What can hang from each mark:
j_575: j_105 j_591
j_614: j_591
j_108: j_518
j_105: j_575
j_518: j_108
j_278: j_591
j_591: j_278 j_518 j_575 j_614
j_552: j_591

Known rows, with every way that one mark hangs from another:
j_614[j_591[j_278 j_518]]: [ -6   5   0   7  43 -12 -12   2  -7   4  -4   9   9   0  -8]
j_614[j_591[j_278]]: [-2 11 -1 12 36 -9 -2  4 -6 11 -5 11 -6 -6 -8]
j_552[j_591[j_278 j_518[j_108] j_575[j_105] j_614]]: [-15 -32   6   2  32  17 -38  -7   7 -18 -17 -23  21  52   3]
j_278[j_591[j_518[j_108] j_575[j_105] j_614]]: [ -4 -24  13  -8  14  23 -18   2  15 -18 -10 -29  38  45  21]
j_591[j_575]: [ 1 -2  5 12  3 -1 -9  0  1 -7 -5 -6  6 12 11]
j_552[j_591[j_278]]: [ -3  -9   3  22  15   9 -23   3   6  -2  -8   1  -9  18 -20]
j_614[j_591[j_518 j_575[j_105]]]: [-10  -3  -1  11  34 -12 -18  -4  -7   2  -6 -18  13   8  17]
j_552[j_591]: [ -4  -7   4   9  -7   9 -19   3   6  -5   0 -10  -5  13 -14]
j_591[j_278 j_518 j_575[j_105] j_614]: [ -7 -19   4   4  42   4 -13 -10  -4  -7 -19 -19  14  42  10]
j_105[j_575[j_591[j_278 j_518]]]: [-12   0  10  11  40  13  -3 -27   8  -3  -8 -11  -6   5  -9]
j_591[j_518 j_575 j_614]: [ -2  -9  12 -11  11   0 -10  -2  -2 -17  -7 -19  25  32   9]
j_575[j_591[j_278]]: [ -8  -6   0  11  21   2   9 -15   6   6  -8   7 -12  12  -8]
j_278[j_591[j_575[j_105]]]: [  2 -11   8  29   8  15 -11   4  12  -1  -9 -20   7  27  18]
j_108[j_518]: [ 1  5  1 12  6  1 13  5 10 -4  9  4 -4 -4 -3]
j_105[j_575[j_591[j_278]]]: [ -9   6   8  15  32  16   7 -25   7   4 -10  -9 -22   0  -7]
j_105[j_575[j_591]]: [ -9   9  10   3  11  16   9 -25   8   1  -2 -19 -18  -6  -2]

Rows:
[ -9  -4   3   7  42  -8 -29   2   1  -9  -7   9  27   8   9] => j_614[j_591[j_278 j_518[j_108] j_575]]
[ -7 -15   4 -23  27   8  -9  -3   2 -13  -8   2  27  23  -3] => j_591[j_278 j_518[j_108] j_614]
[  1 -15  20 -12   4  20 -19   9  16 -25  -6 -19  44  41  13] => j_278[j_591[j_518[j_108] j_575 j_614]]
[ -8 -18  -3  23  41  -3 -22  -9  -1  -4 -16  -8  10  27  12] => j_591[j_278 j_518 j_575[j_105]]
[ -8 -16  -1  11  20  -4 -19  -9  -1  -7  -8 -18  15  21  18] => j_591[j_518 j_575[j_105]]
[ -8   6  14  -5  33  22  16 -26   4   1 -13 -20 -17  14  -9] => j_105[j_575[j_591[j_278 j_614]]]
[ -4 -13  -3  28  34   1 -12  -8  -2   3 -17  -5  -5  21  13] => j_591[j_278 j_575[j_105]]
[-11 -11   7 -12  29   3   8 -16   3  -4 -10  -7   7  33 -11] => j_575[j_591[j_278 j_518 j_614]]
[-20 -25  -2 -21  36  11   2 -24   6  -3 -13 -11  13  34   4] => j_575[j_105 j_591[j_278 j_518[j_108] j_614]]
[  4 -10  22   1   7  15 -13   9  11 -19  -8 -24  32  45   8] => j_278[j_591[j_518 j_575 j_614]]
[-10  -5  -2  23  55 -12 -21  -5  -7   5 -13  -7   9  15  11] => j_614[j_591[j_278 j_518 j_575[j_105]]]
[ -6 -17   3   7  29   1 -29  -3   7 -17 -10   9  29  21   9] => j_591[j_278 j_518[j_108] j_575]
[-15  -9  -2  -2  31  -6 -24  -4  -1  -4  -4 -13  25   5  23] => j_614[j_591[j_518[j_108] j_575[j_105]]]
